Each row was made from one small tree. The marks that hang from a mark follow it in brackets, in the order of their numbers. Every link used is in the known rows. Write each row's tree.
Known rows
z818[z832[z958[z375]]]: [-42   8   1 -13  -1   0 -16 -12  38 -10  16   5  14   8 -21  12 -12 -23
  11   7 -14  19  12  20 -37]
z313[z202 z228[z958[z834]]]: [-26   6  -9  18 -14  17 -11   3  32 -15  25   8  -2   0 -24  35 -14 -29
  17  -3 -26  13   8  24 -22]
z197[z958[z228 z375[z123] z832[z818]]]: [-28  -6  16 -14   3   6 -22  16  48   0   8  14   8  17 -33  25  -3 -38
  35  24  -3  35   6  13 -33]
z313[z857]: [-25  18 -13  -6   0  10 -11  -4  33  -9  15   5   9  -7 -16  21  -2 -24
   8  10  -9  -1  -8   5 -38]
z197[z958[z228 z375 z832 z834]]: [-32   1  16   1   1   6 -19   4  29  -7  19  10  13  37 -26  33  -4 -25
  36  18   2  31   4  25 -21]
z313[z202 z228[z958[z375]] z857]: [-19  25 -12   7  -9  27 -21   7  37 -12  26   7   1  -1 -19  28 -11 -21
  22   5 -29  16  10  18 -39]
z228[z313[z857] z958[z375]]: [-23  23  -8  -5  -8  35 -21  -6  24 -13  26  -6   7 -11 -32  21  -8 -19
  -3  14  -3  15   5  15 -36]
z818[z832[z958[z228[z313] z834]]]: [-40   4   4   6  -5   3 -11 -11  25 -23  30   2   6  12 -33  18 -15 -31
  15  13 -12  -1   1  28 -27]
z818[z832[z958[z228 z375 z834]]]: [-44   6  11   1   2  -6 -21 -12  28 -19  26   7  10  29 -26  23 -11 -27
  30   8 -21  18   9  33 -29]
z375[z123[z202] z958]: [-32 -10   0   0  -5   9  -5 -15  37   1  25   6   6 -22 -25   9  -3 -45
  10  -2   5  21   3  14 -27]
z228[z313[z202 z857] z958]: [-18  23 -21   9 -16  39 -15  -8  33 -16  28  -3   0 -23 -32  20 -13 -20
  -5  10 -13   6  -3   7 -40]
z832[z818 z958[z228 z375 z834]]: [-48   8   4   1   9  -6 -33   4  28 -13  18   3  -2  18 -38  35  -9 -32
  30   6 -22  28  13  25 -39]
z832[z818 z958[z228[z313[z857]]]]: [-35  20  -9  -3   3   8 -23   7  33 -16  23   0  -5  -7 -40  22 -10 -34
  14  17 -16  -7  -3   9 -52]
z228[z313 z958]: [-25   5  -5  -2 -13  27 -11  -2  28 -11  22   0   8 -17 -38  18 -10 -24
 -13   6   4   6   4  11 -26]
z197[z958[z228 z375[z123] z832 z834]]: [-27  -7  20  -1   0   8 -18   1  34  -3  18  13   7  30 -25  34  -3 -38
  39  20   1  38   4  28 -16]
z832[z818 z958[z375 z834]]: [-51  11  -6  -5   5  -1 -29  -3  30  -9  10  -2  -3   4 -32  35 -10 -33
  15   4 -18  33  15  22 -39]
z832[z958[z228 z375[z123[z202]]]]: [-41  -2   6   3   2   0 -23  -6  38  -1  30  15  -1   2 -26  16  -4 -48
  30   1 -10  25  17  23 -32]
z123[z202]: [-37   0 -15   1  -5   4  -8  -4  36  -4  20  11  14 -15 -17  13   1 -33
   8   1   0   9   2   6 -30]
z958[z228[z313[z857]] z375 z832[z818]]: [-28  21  -1  -1   3  22 -29   9  31 -23  18   1  12   9 -34  21  -2 -30
  28  38 -10  14 -15   9 -48]
z228[z313]: [-24   9 -11  -6  -8  20  -8  -1  27 -12  14   1   9 -11 -27  19  -8 -22
  -4  12   6   2   2   5 -30]
z375[z123 z958[z832 z834]]: [-29  -9  14   7  -4  14  -6 -20  30 -11  18   3   6   2 -28  26  -5 -47
  18  12   3  28 -16  25 -18]
z958[z375[z123] z832]: [-26  -1   7  -5  -2  18 -17  -7  39  -8   8  11  12   7 -19  23   0 -40
  19  20  -1  33  -4  15 -27]
z197[z958]: [-27   1  -4 -17  -4   4  -5   5  39   5  10   7  10   1 -22  22  -7 -18
   4   3   7  10  13   5 -27]
z958[z228[z313[z202 z857]] z375 z834]: [-22  31 -12  16  -4  30 -27  -6  17 -24  31  -2  -2  12 -24  33  -9 -18
  29  20 -18  19  -1  19 -38]
z313[z228[z958[z832]] z857]: [-23   9  -1   5  -8  17  -9   6  41 -15  25  13  12   0 -21  23  -4 -37
  19  16 -15  -4 -16  18 -32]

Write each row's tree
[-39   4   9   6   6   4 -30   7  30 -20  13   8  13  26 -32  34  -1 -34
  38  25 -15  31  -8  21 -34]	z958[z228 z375 z832[z818] z834]
[-37   7   2  10  -3   8 -17  -5  20 -18  29   1  -5   8 -38  30 -13 -33
  15   6  -6   2   5  24 -28]	z832[z958[z228[z313] z834]]
[-20  29 -17   5 -14  43 -24  -8  29 -15  29  -6   1 -14 -32  23 -12 -15
   1  13 -13  22   7  12 -42]	z228[z313[z202 z857] z958[z375]]
[-31  -4   5  13 -10  12  -8   3  32 -16  23  12  11  10 -25  32  -6 -40
  19  10 -12   8  -9  29 -17]	z313[z228[z958[z832 z834]]]
[-23  17 -12  -1 -11  31 -12  -5  28 -14  26  -3   6 -20 -33  19  -8 -23
  -8  12  -2  -2  -5  10 -34]	z228[z313[z857] z958]
[-29   0   3 -13  -4  11 -13  -4  32   5  12   4   0   9 -19  35  -7 -31
  17   6   3  40  21  24 -16]	z197[z958[z375[z123] z834]]
[-29  -1   6  -2   0  -2  -9   6  29  -3  21  10   6  20 -26  33  -7 -22
  23   5   0  11  10  19 -20]	z197[z958[z228 z834]]
[-32  -1   7   3  -4  16 -19 -13  31 -12  11   8   8  12 -18  32  -1 -44
  23  19  -4  39  -6  25 -20]	z958[z375[z123] z832 z834]
[-25  -2   5  -7  -7  21 -20  -5  35  -3  16   7   5  -7 -30  23  -6 -33
   3   3  -5  32  14  19 -25]	z228[z958[z375[z123]]]
[-34  -1  -7  -4  -4  12 -17  -8  38   0  18  11   8 -12 -14  15   1 -41
  15   6  -2  32  12  13 -27]	z958[z375[z123[z202]]]
[-25  26  -4   6   1  21 -24  -5  13 -22  29  -2   4  14 -25  31  -5 -22
  24  21  -8  12  -2  23 -32]	z958[z228[z313[z857]] z375 z834]
[-38  -2   6   9   3  -1 -21   7  33 -21  13  11  11  17 -33  31  -1 -38
  31  23 -14  15 -17  16 -32]	z958[z228 z832[z818] z834]
[-39  13   1  -7   4   8 -31  10  30 -13  18   0  -1   4 -45  24 -12 -28
  17  14 -12  18  16  14 -46]	z832[z818 z958[z228[z313] z375]]
[-45  10  -5 -14   5   0 -28   3  39  -5   7   2   1  -2 -33  25  -9 -29
  11   4 -16  28  17  12 -46]	z832[z818 z958[z375]]
[-32 -11  20   8   3   4 -16  -4  34 -16  18   6   4   9 -41  28  -5 -50
  34  19  -9  26 -17  24 -29]	z375[z123 z958[z228 z832[z818] z834]]
[-31  -1   6   0   4   1 -20  13  41 -17  11  15  15  10 -33  22   0 -35
  27  23 -11   8 -16   6 -40]	z958[z228 z832[z818]]
[-50   5  -9  -2   1  -5 -20  -3  34 -10  11   0  -4  -5 -34  33 -10 -37
  10   2 -17  17   6  18 -38]	z832[z818 z958[z834]]
[-27  19 -14  23 -18  41 -16 -17  29 -24  31  -4   1  -9 -33  29 -10 -33
   7  22 -12  16 -19  18 -31]	z228[z313[z202 z857] z958[z832 z834]]
[-32  15  -5  10   0  17 -20   3  27 -27  21   1   7   6 -34  30  -3 -38
  26  35 -12   3 -27  15 -39]	z958[z228[z313[z857]] z832[z818] z834]
[-17  28  -5  14  -5  34 -26  -2  30 -25  27   4   8  12 -27  22  -6 -22
  31  32 -13  17 -14  11 -45]	z958[z228[z313[z202 z857]] z375 z832]
[-39   1   5   5  -5  12 -24  11  35 -16  16   7  11  12 -32  36  -6 -39
  26  17 -21  31   0  29 -27]	z313[z228[z958[z375 z832[z818] z834]]]
[-42  -4   0   6  -6  11 -18  -2  37 -16  13   5  10  -2 -39  30  -4 -39
   8  16 -11  24 -13  18 -29]	z228[z958[z832[z818] z834]]
[-57  -1  -9   0   0   0 -26 -10  39  -2  18   4  -7 -13 -27  28  -5 -55
  20   3 -16  44  16  25 -34]	z832[z818 z958[z375[z123[z202]] z834]]
[-28   3   2   2 -12  34 -20 -12  21 -12  23  -4  -1  -8 -35  31 -10 -37
  -1  10   0  35  12  29 -16]	z228[z313 z958[z375[z123] z834]]
[-43   1   9   0   7  -3 -32   1  33 -10  16   6 -10  12 -36  36 -10 -46
  32   8 -22  34  13  28 -35]	z832[z818 z958[z228 z375[z123] z834]]
[-33  -2   5  -6   1   7 -12  -1  40 -11   9   2  15  -5 -38  17  -4 -33
  14  15  -2  21 -14   8 -40]	z375[z958[z832[z818]]]
[-15  11   2  11  -6  25 -12  -3  25 -18  30  -1   1  -1 -41  17 -15 -17
  16   7  -4  10   2  11 -36]	z375[z958[z228[z313[z202]]]]
